Each row was made from one walk, in order. Every step used is in the known rows, and no mark comes twice. Write each row's walk.
Known rows:
ruluz -> peza -> nadu -> vavem -> lefebi -> natemo: [2.35 -2.84 3.00 -0.51 -0.24 1.11 0.80 -1.78 -1.58 1.53 -1.46 2.19 -1.02 1.90 -0.12 -0.71 -1.71 -1.11 -2.79 0.07 -0.16 2.29 -0.66 -0.11 0.31 -0.40 1.07 0.22 -0.42 -1.42 2.67 -5.23 -0.66 1.62 0.59]
keduz -> peza -> ruluz: [-1.55 -0.95 -1.05 -0.48 0.73 -0.07 -0.02 -0.42 0.77 -0.72 -2.13 -0.07 -1.43 -1.09 -1.11 -0.54 -0.22 -1.14 0.13 0.12 -1.75 -1.11 -0.82 -0.08 2.35 -1.42 0.62 -0.37 2.57 -0.30 -0.98 -0.96 -1.82 -1.34 0.64]
vavem -> ruluz: [1.19 1.19 0.20 -1.80 -0.24 -1.38 0.09 -0.83 -0.96 -0.79 -2.35 -0.72 -0.06 1.04 -0.08 -0.10 0.69 -0.87 0.24 -0.22 0.47 -0.89 0.61 0.61 0.09 -0.54 -0.70 0.06 -0.27 0.54 -0.51 -0.12 -0.63 0.72 -0.27]
lefebi -> natemo -> nadu: [6.37 -0.07 0.81 1.75 0.58 0.41 0.21 -0.36 0.54 1.33 2.20 1.14 -1.33 1.43 0.91 0.34 -0.93 1.63 -1.28 -0.23 1.42 1.32 0.94 0.47 1.57 0.19 -0.89 0.16 -1.39 0.03 2.05 -1.79 1.34 0.56 -0.02]
peza -> ruluz: [-0.69 -1.36 -1.59 -1.40 0.85 -0.01 -0.03 -0.12 -0.30 0.40 -1.81 0.24 -1.16 -1.79 -0.71 -0.14 0.81 -1.09 0.45 -0.50 -1.14 -0.47 0.52 0.04 -0.25 -1.37 -0.08 -0.42 0.79 -0.79 -0.79 -0.79 -0.60 -0.32 -0.12]
rareza -> ruluz -> vavem -> keduz -> peza -> lefebi: [-5.81 4.38 1.91 0.56 0.52 -0.33 0.66 0.32 2.07 1.26 -3.19 -2.44 -0.07 -0.26 -0.65 -0.56 -2.98 -2.69 -0.94 0.13 -2.82 -1.15 0.15 -0.63 -4.26 -1.41 0.47 -0.74 1.35 -0.43 -0.62 0.50 -3.83 -0.05 0.97]
natemo -> nadu -> vavem -> ruluz -> peza: [0.91 1.35 1.59 -1.46 -0.86 -0.75 1.06 -1.96 -1.06 -1.34 -0.60 -0.43 -0.04 2.70 -0.33 0.42 -0.45 -1.04 -2.96 -0.93 1.55 0.62 0.74 -0.63 1.71 -0.77 -0.90 -0.51 -0.12 0.66 0.05 -1.20 0.40 0.79 -0.87]
keduz -> rareza -> ruluz -> peza -> nadu -> vavem -> lefebi: [-3.99 -2.77 0.60 -0.19 -0.93 -0.07 0.33 -0.99 0.00 0.68 -3.67 -0.16 -1.30 0.04 -2.23 -0.04 -1.08 -1.88 -1.56 -0.56 0.06 -0.52 -0.76 -0.25 -0.53 -2.74 1.59 -0.35 1.18 -0.51 -0.66 -3.09 -2.81 1.52 -1.05]
natemo -> nadu: [2.68 0.79 0.42 1.73 0.31 0.13 0.24 -0.33 1.00 0.27 2.53 0.62 -0.70 0.91 0.32 0.47 -0.65 1.13 -1.17 -0.36 0.88 0.62 0.14 -0.41 1.83 0.40 -0.62 -0.02 -0.56 0.20 0.71 -0.39 1.19 -0.02 -0.84]
rareza -> ruluz -> vavem -> keduz -> peza -> lefebi -> natemo: [-2.36 3.97 2.53 0.76 0.89 0.01 0.56 0.15 1.19 2.53 -4.09 -1.87 -0.88 0.28 -0.29 -0.81 -3.18 -2.20 -1.06 0.01 -2.64 -0.29 1.07 0.33 -4.14 -1.41 0.34 -0.56 0.44 -0.59 0.69 -1.17 -3.74 -0.19 1.94]
rareza -> ruluz -> vavem -> keduz -> peza -> lefebi -> natemo -> nadu: [0.67 4.66 2.63 2.18 1.15 0.26 0.69 -0.17 2.34 2.80 -1.32 -1.17 -1.49 1.25 0.19 -0.44 -3.90 -1.19 -2.41 -0.27 -2.02 0.20 0.84 0.16 -2.26 -0.95 -0.28 -0.54 -0.02 -0.66 1.52 -1.29 -2.58 0.43 1.11]
ruluz -> peza -> lefebi -> natemo -> nadu -> vavem: [2.92 -0.77 2.00 0.39 0.50 0.44 0.80 -0.60 -2.16 -0.55 -0.51 0.52 -1.84 1.61 -0.07 0.09 -1.79 -0.93 -2.80 -0.50 0.19 3.19 1.17 -1.40 1.17 -0.79 -0.39 -0.44 -0.30 -1.45 2.32 -3.43 0.87 1.40 0.36]
natemo -> nadu -> vavem -> keduz -> peza: [-1.06 2.55 3.09 2.11 -0.44 0.19 0.34 -1.23 2.27 4.29 -0.74 1.10 0.19 1.97 -0.35 0.32 -1.58 0.68 -2.73 0.71 1.07 0.42 -0.13 -1.00 0.18 1.82 -0.31 -0.16 1.02 0.60 0.69 -1.09 0.69 -0.75 0.20]
peza -> lefebi -> natemo -> nadu -> vavem: [3.66 -1.43 1.14 0.46 1.07 -0.01 0.41 -0.66 -2.38 0.33 -0.54 1.76 -2.51 1.02 0.35 0.15 -0.22 0.81 -1.36 0.09 0.45 3.36 2.15 -1.34 -0.96 0.60 -0.75 -0.11 -0.78 -2.47 2.01 -3.56 2.04 2.46 0.43]
keduz -> rareza -> ruluz -> vavem -> lefebi -> natemo: [0.15 2.53 0.83 -0.44 0.82 -0.14 0.03 0.14 0.27 2.46 -2.90 -1.14 -1.19 -0.34 -0.12 -0.29 -0.94 -0.18 1.02 -1.14 -0.42 -1.48 1.81 1.43 -2.36 -1.93 1.03 -0.09 -1.36 -0.65 0.14 -2.71 -2.88 2.51 0.00]
nadu -> peza: [-2.69 1.79 1.40 -0.30 -0.19 -0.20 -0.16 0.56 -0.11 0.01 0.98 0.55 0.07 0.19 -0.47 0.16 -0.17 -0.60 -0.07 0.07 0.03 0.42 -0.63 -0.87 2.13 0.06 -0.03 -0.20 0.43 0.64 -0.45 -0.39 1.15 -0.11 0.01]
keduz -> rareza -> ruluz -> vavem -> lefebi: [-3.55 2.71 0.30 -0.62 0.44 -0.48 0.27 -0.02 0.63 1.29 -2.66 -2.02 -0.25 -0.58 -0.60 -0.15 -0.26 -1.00 1.14 -1.04 -0.74 -2.09 1.01 0.35 -2.34 -2.28 1.29 -0.36 -0.38 -0.63 -1.31 -1.30 -2.82 2.59 -0.84]
rareza -> ruluz -> peza -> nadu -> vavem: [-4.10 -2.93 0.39 -0.42 -0.80 0.42 0.71 -1.53 0.43 -1.31 -1.04 0.25 -0.80 -0.90 -1.46 0.45 -1.76 -1.95 -3.04 -0.96 -0.18 1.13 -0.45 -0.49 -2.39 -2.72 0.54 -0.90 0.97 -0.19 -0.17 -0.86 -1.62 -0.17 -0.38]
lefebi -> peza: [-0.66 3.05 0.29 -0.19 0.33 -0.76 0.03 1.09 1.19 0.18 -0.52 -1.25 -0.68 -2.00 -0.05 -0.47 -0.80 -0.88 0.10 0.69 0.62 -0.50 -0.75 -0.39 1.26 -1.52 -0.26 0.13 0.44 1.91 0.21 0.23 0.18 -1.51 0.48]
natemo -> nadu -> peza: [0.36 2.46 1.54 1.38 -0.03 -0.22 0.14 0.20 0.92 0.63 3.29 0.96 -0.53 1.04 -0.23 0.60 -0.60 0.06 -1.23 -0.22 0.97 1.22 -0.45 -1.26 3.96 0.58 -0.71 -0.16 -0.08 0.55 0.25 -0.50 2.58 -0.15 -0.87]
rareza -> ruluz -> peza -> lefebi -> natemo -> nadu -> vavem: [1.38 -0.78 0.43 -0.02 0.22 -0.13 1.05 -0.24 -2.91 -0.92 -1.12 0.16 -2.15 0.95 -0.50 0.33 -1.92 -1.52 -3.21 -1.83 -0.10 2.86 1.83 -1.30 -1.05 -2.84 -0.52 -0.92 0.14 -0.67 1.79 -2.55 -0.51 2.70 -0.12]

Which walk is each row?
[-0.63 -2.96 2.18 -0.06 0.09 0.27 0.42 -2.06 -0.87 1.26 -1.32 2.80 -0.86 1.01 -0.33 -0.50 0.07 0.05 -1.15 0.79 -0.15 1.67 -0.34 -0.95 -1.64 0.86 0.90 0.43 0.03 -2.27 0.82 -4.28 0.60 2.66 -0.27]  peza -> nadu -> vavem -> lefebi
[-3.49 0.19 1.17 -0.21 -0.62 -0.51 0.29 0.82 -0.53 3.67 -7.85 -1.55 -1.31 -0.51 -1.99 0.08 -1.72 -2.72 -1.16 -0.28 -0.45 0.14 1.56 -0.03 -3.20 -2.01 0.26 -0.57 0.32 0.51 -0.23 -1.39 -2.91 0.52 0.69]  nadu -> vavem -> keduz -> rareza -> ruluz -> peza -> lefebi -> natemo
[1.37 5.70 2.88 -0.05 0.86 -0.07 0.93 -0.26 -0.70 1.76 2.12 0.69 -0.95 1.96 0.95 0.06 -1.99 -0.11 -1.49 -1.92 -0.21 1.23 1.60 -0.54 0.28 -1.55 -0.26 -0.41 -1.66 -0.16 1.39 -3.06 0.44 3.56 -0.38]  rareza -> ruluz -> vavem -> lefebi -> natemo -> nadu -> peza
[-0.06 -0.20 0.79 1.08 0.52 -0.26 -0.23 -0.14 3.34 -0.58 0.39 -0.55 -1.85 -1.72 -0.53 -0.42 -1.46 -1.11 -0.78 1.58 0.22 0.03 -2.00 -0.13 0.99 -0.91 -0.17 0.25 0.82 0.57 0.53 -0.84 -0.13 -2.63 0.17]  lefebi -> peza -> nadu
[-1.24 -2.85 2.36 0.57 -0.03 0.42 0.33 -2.28 -0.10 0.75 -1.41 2.41 -1.01 1.51 -0.66 -0.95 -0.91 -0.07 -1.42 1.15 -0.76 0.67 -1.78 -1.18 0.74 0.80 1.44 0.16 1.96 -1.95 0.91 -4.64 -0.71 1.29 0.56]  keduz -> peza -> nadu -> vavem -> lefebi
[-7.31 4.79 2.39 -0.45 1.13 0.24 -0.48 0.56 3.91 4.31 -3.78 -1.67 -0.27 -2.46 -1.93 0.25 -0.20 -2.20 0.77 0.49 -1.23 -2.57 0.00 0.27 -0.85 0.21 0.50 -0.64 0.34 0.16 -2.90 -0.69 -1.25 -1.88 0.05]  nadu -> peza -> ruluz -> vavem -> keduz -> rareza
[2.70 1.92 3.30 2.43 -0.27 0.56 0.22 -1.17 1.58 5.70 -1.08 1.83 -0.62 2.49 0.14 0.20 -2.07 1.27 -2.82 0.70 1.81 1.21 0.29 -0.12 0.10 1.84 -0.70 -0.14 -0.02 0.44 2.02 -2.51 0.61 -0.94 1.21]  lefebi -> natemo -> nadu -> vavem -> keduz -> peza
[-5.37 -1.91 0.56 1.21 -0.70 -0.26 -0.57 -0.98 3.31 4.65 -4.49 0.16 -1.17 -1.52 -2.25 0.70 -0.60 -0.78 -1.04 0.56 1.08 -1.09 0.38 0.52 -4.78 -0.44 0.27 -0.29 0.68 -0.28 -1.51 -0.51 -1.62 -1.07 -0.64]  peza -> nadu -> vavem -> keduz -> rareza -> ruluz
[-3.80 2.20 -0.55 1.00 -0.76 -0.80 -0.69 1.03 2.90 4.23 -4.33 -1.76 -0.07 -1.12 -1.61 0.50 -0.18 -1.06 0.62 -0.26 0.83 -2.50 0.48 1.00 -2.15 -0.82 -0.13 -0.18 0.24 1.72 -1.74 1.67 -2.58 -0.93 -0.75]  vavem -> keduz -> rareza -> ruluz
[5.76 -1.01 0.68 1.39 1.18 -0.05 0.21 0.17 -0.95 -0.03 0.38 0.98 -2.43 1.12 0.59 -0.22 -1.17 0.38 -0.83 0.11 -0.28 2.03 1.21 -0.59 1.14 0.03 -0.83 0.21 -0.98 -1.68 2.36 -2.61 0.98 1.38 0.13]  peza -> lefebi -> natemo -> nadu
[2.89 0.47 0.40 -0.16 1.29 0.08 0.00 -0.05 0.17 1.92 0.85 2.10 -2.50 0.09 -0.19 0.29 -0.35 -0.31 -0.96 -0.76 0.35 1.32 0.41 -0.28 3.87 -0.97 -1.06 -0.35 -0.23 -0.10 0.71 -2.75 2.02 -0.04 0.13]  lefebi -> natemo -> nadu -> peza -> ruluz
[-4.18 -0.82 -1.60 -0.13 -0.26 -0.99 0.13 1.62 -0.33 -2.35 -3.79 -3.11 -1.54 -1.16 -2.14 0.00 -1.23 -3.16 0.26 -0.67 -1.45 -1.39 -0.09 -0.44 0.51 -3.67 0.80 -0.64 1.56 0.32 -1.22 0.25 -3.72 0.09 -0.77]  keduz -> rareza -> ruluz -> peza -> lefebi
[-3.30 -2.97 -1.23 1.28 -0.65 0.11 -0.28 -0.04 3.18 -0.92 -1.44 -1.78 -1.52 -1.30 -2.05 0.45 -1.68 -1.83 -1.17 -0.45 -0.68 -1.54 -1.66 1.05 0.75 -3.24 0.86 -0.52 1.35 0.91 -1.03 -0.10 -3.64 -2.20 -1.00]  keduz -> rareza -> ruluz -> peza -> nadu
[-4.69 -1.05 2.99 1.52 -1.03 0.69 -0.16 -1.10 3.68 3.78 -3.82 -0.61 -0.18 -0.31 -2.06 0.40 -1.69 -1.74 -2.15 1.38 0.45 -0.72 -1.42 0.29 -1.05 0.56 0.79 -0.10 0.89 0.25 -0.62 -1.36 -2.00 -2.68 -0.18]  ruluz -> peza -> nadu -> vavem -> keduz -> rareza
[-1.31 4.67 2.80 -1.27 1.64 0.30 0.87 -0.70 0.12 1.48 1.67 0.61 -0.92 0.54 -0.29 -0.28 -0.61 -1.43 -0.57 -1.17 -1.19 0.26 0.44 -1.43 2.79 -0.67 0.29 -0.46 -0.55 -1.29 -0.21 -3.65 1.35 1.99 -0.84]  natemo -> nadu -> peza -> ruluz -> vavem -> lefebi
[0.93 3.15 1.67 -0.19 2.06 0.81 0.19 -0.61 1.25 1.30 1.61 0.55 -1.91 -0.76 0.14 0.33 -1.08 -0.47 -1.04 -1.10 -0.33 0.95 1.10 -0.02 1.44 -0.57 -0.77 -0.68 -0.97 -1.00 0.28 -2.93 1.27 0.10 0.28]  lefebi -> natemo -> nadu -> peza -> ruluz -> vavem
[-0.21 2.66 0.03 -2.13 1.14 -0.83 0.58 0.72 -0.74 1.59 -2.68 -0.36 -1.70 -1.79 -0.78 -1.28 0.07 -2.73 0.84 0.14 -0.93 -0.94 -0.25 -0.73 2.11 -2.69 0.19 0.13 0.85 0.71 -0.20 -2.51 -0.90 0.87 -0.12]  vavem -> lefebi -> peza -> ruluz
[2.90 2.99 0.71 1.01 1.01 -0.06 0.28 -0.27 0.94 2.48 -0.60 -0.63 -1.69 0.75 0.27 0.24 -1.44 0.88 -0.24 -1.42 0.57 -0.87 2.03 1.08 -0.30 -1.89 0.42 -0.10 -1.81 -0.52 0.77 -2.99 -1.63 2.92 -1.09]  keduz -> rareza -> ruluz -> vavem -> lefebi -> natemo -> nadu
[-3.34 2.56 3.84 2.62 0.48 1.44 -0.05 -1.83 5.38 2.79 -0.16 -1.02 0.19 0.67 -0.32 -0.51 -3.06 -0.77 -2.14 1.60 -1.68 -1.18 -2.09 0.77 -1.75 1.50 0.94 -0.07 1.19 -0.87 0.28 -0.77 -2.41 -2.66 1.13]  ruluz -> vavem -> keduz -> peza -> nadu
[5.07 -0.09 1.26 1.02 0.58 0.41 0.75 0.43 -1.25 -0.94 1.03 -0.32 -1.87 1.73 0.21 -0.37 -2.38 -1.23 -2.19 -0.43 -0.41 2.00 0.24 -0.55 3.62 -1.10 -0.45 -0.18 -0.59 -0.38 2.47 -2.37 -0.31 0.67 0.33]  ruluz -> peza -> lefebi -> natemo -> nadu
[0.37 0.04 1.74 -0.46 0.83 -0.41 -0.08 1.12 -2.10 -0.54 -0.96 0.87 -1.71 0.45 -0.32 -0.44 -0.55 -1.34 0.44 0.52 -1.28 2.10 0.11 -1.19 1.76 -0.42 -0.13 0.01 -0.06 -1.09 0.98 -2.55 0.90 1.18 0.94]  nadu -> peza -> lefebi -> natemo
[-3.40 3.99 0.72 -1.74 1.94 0.12 0.50 0.12 2.11 -0.09 -1.62 -2.60 -1.52 -3.80 -0.31 -0.46 -0.74 -2.44 0.36 -0.07 -1.40 -1.19 0.20 0.09 -1.22 -2.14 0.07 -0.64 0.70 0.13 -1.12 -0.19 -1.09 -1.65 0.49]  lefebi -> peza -> ruluz -> vavem
[-4.99 1.95 -0.78 0.02 0.55 -0.17 -0.14 0.10 2.26 -0.12 -1.90 -2.74 -0.47 -2.01 -0.90 0.55 -0.52 -0.34 0.86 -0.93 -0.39 -2.24 1.36 0.93 -3.09 -1.87 0.73 -0.73 -0.13 -0.07 -2.00 0.67 -2.59 0.04 -0.45]  keduz -> rareza -> ruluz -> vavem
[-0.21 0.92 0.58 -2.50 -0.14 -1.36 0.79 -0.06 -2.40 -3.55 -3.72 -2.54 -0.67 1.46 -0.78 -0.75 -0.87 -3.30 -0.54 -0.11 -1.78 -0.23 -0.40 -0.64 2.03 -2.28 -0.20 -0.14 0.68 0.06 -0.30 -0.98 -2.40 0.78 0.04]  vavem -> ruluz -> peza -> lefebi
[-4.46 5.27 1.81 0.00 0.04 0.18 0.56 -0.12 2.25 3.31 -1.50 -1.98 1.03 -0.67 -0.08 0.22 -1.94 -1.57 -1.13 -1.13 -0.90 -1.23 1.37 0.73 -5.52 -1.02 -0.24 -0.79 -0.85 0.73 -0.71 1.81 -2.29 0.09 0.12]  rareza -> ruluz -> vavem -> keduz
[1.26 3.65 2.43 -0.22 0.23 -0.81 0.95 -0.31 -0.79 2.10 0.07 1.06 -1.23 0.72 0.08 -0.42 -0.56 -0.31 -1.54 0.23 2.09 1.18 0.27 -1.89 1.43 -0.29 -0.29 0.27 -0.16 0.46 1.39 -3.14 2.07 2.06 -0.59]  natemo -> nadu -> vavem -> lefebi -> peza
[2.81 -1.37 0.30 0.02 1.00 0.00 0.12 0.62 -1.91 -0.68 -1.74 0.53 -1.87 0.35 0.21 -0.56 -0.37 -0.32 0.32 0.52 -1.21 1.71 0.90 -0.34 -0.68 -0.13 -0.04 0.11 -0.55 -1.82 1.45 -2.33 -0.41 1.50 1.09]  peza -> lefebi -> natemo
[-1.46 2.57 2.15 -1.58 0.06 -0.88 0.67 -0.03 -1.60 1.86 -2.49 0.46 -0.66 -0.16 -0.18 -0.84 -0.01 -1.35 -0.29 0.56 0.91 0.55 0.08 -1.63 -0.17 -0.77 0.38 0.15 0.13 0.32 0.72 -2.78 0.46 2.24 0.01]  nadu -> vavem -> lefebi -> peza
[-4.84 3.22 0.94 -0.25 1.20 0.41 -0.31 -0.05 4.31 4.33 -4.44 -2.17 -0.31 -2.38 -1.52 0.16 -0.25 -1.74 0.91 0.14 -0.89 -3.08 0.66 1.15 -2.52 0.30 0.60 -0.50 0.18 -0.48 -2.39 -0.23 -2.46 -2.06 0.07]  peza -> ruluz -> vavem -> keduz -> rareza
[-0.98 3.13 3.30 0.11 1.32 0.45 0.62 -0.74 2.63 0.73 0.25 -1.07 -1.11 -0.69 0.17 -1.16 -2.14 -1.76 -0.69 1.06 -1.27 -0.33 -1.67 -0.31 -0.15 -0.98 0.99 0.26 -0.14 -0.73 0.97 -3.09 -1.17 0.13 0.40]  ruluz -> vavem -> lefebi -> peza -> nadu
[3.71 1.79 2.16 1.29 0.39 0.07 0.06 0.36 0.41 1.79 2.88 1.88 -1.29 1.59 0.56 0.40 -1.00 1.12 -1.07 -0.22 1.24 1.91 0.24 -0.42 3.56 0.28 -1.07 0.02 -1.12 0.72 1.66 -2.40 2.60 -0.06 0.25]  lefebi -> natemo -> nadu -> peza
[-3.33 0.16 -0.09 -1.51 0.57 -0.30 -0.02 0.32 -0.23 0.33 -1.14 0.74 -1.10 -1.47 -1.46 0.00 0.59 -2.08 0.54 -0.46 -1.10 0.02 -0.31 -0.96 2.01 -1.28 -0.08 -0.50 0.87 -0.02 -1.47 -1.01 0.76 -0.32 -0.12]  nadu -> peza -> ruluz
[-1.60 2.97 1.98 1.61 -0.64 0.04 0.01 0.02 2.59 3.42 -1.93 -0.46 0.75 1.38 -0.42 -0.54 -1.87 -0.63 -0.77 1.08 -0.63 -1.33 -1.45 0.05 0.32 0.90 0.20 0.28 1.26 1.44 0.05 0.15 -1.66 -2.00 0.88]  vavem -> keduz -> peza
[2.12 1.33 3.62 0.93 0.05 0.51 0.95 -0.37 -0.76 3.48 -2.25 0.28 -0.90 2.30 -0.40 -0.12 -2.68 -1.25 -3.39 0.08 -0.14 2.42 1.00 -0.96 -0.43 0.36 -0.68 -0.13 -0.93 -0.56 2.56 -2.70 0.18 0.89 0.76]  ruluz -> peza -> lefebi -> natemo -> nadu -> vavem -> keduz
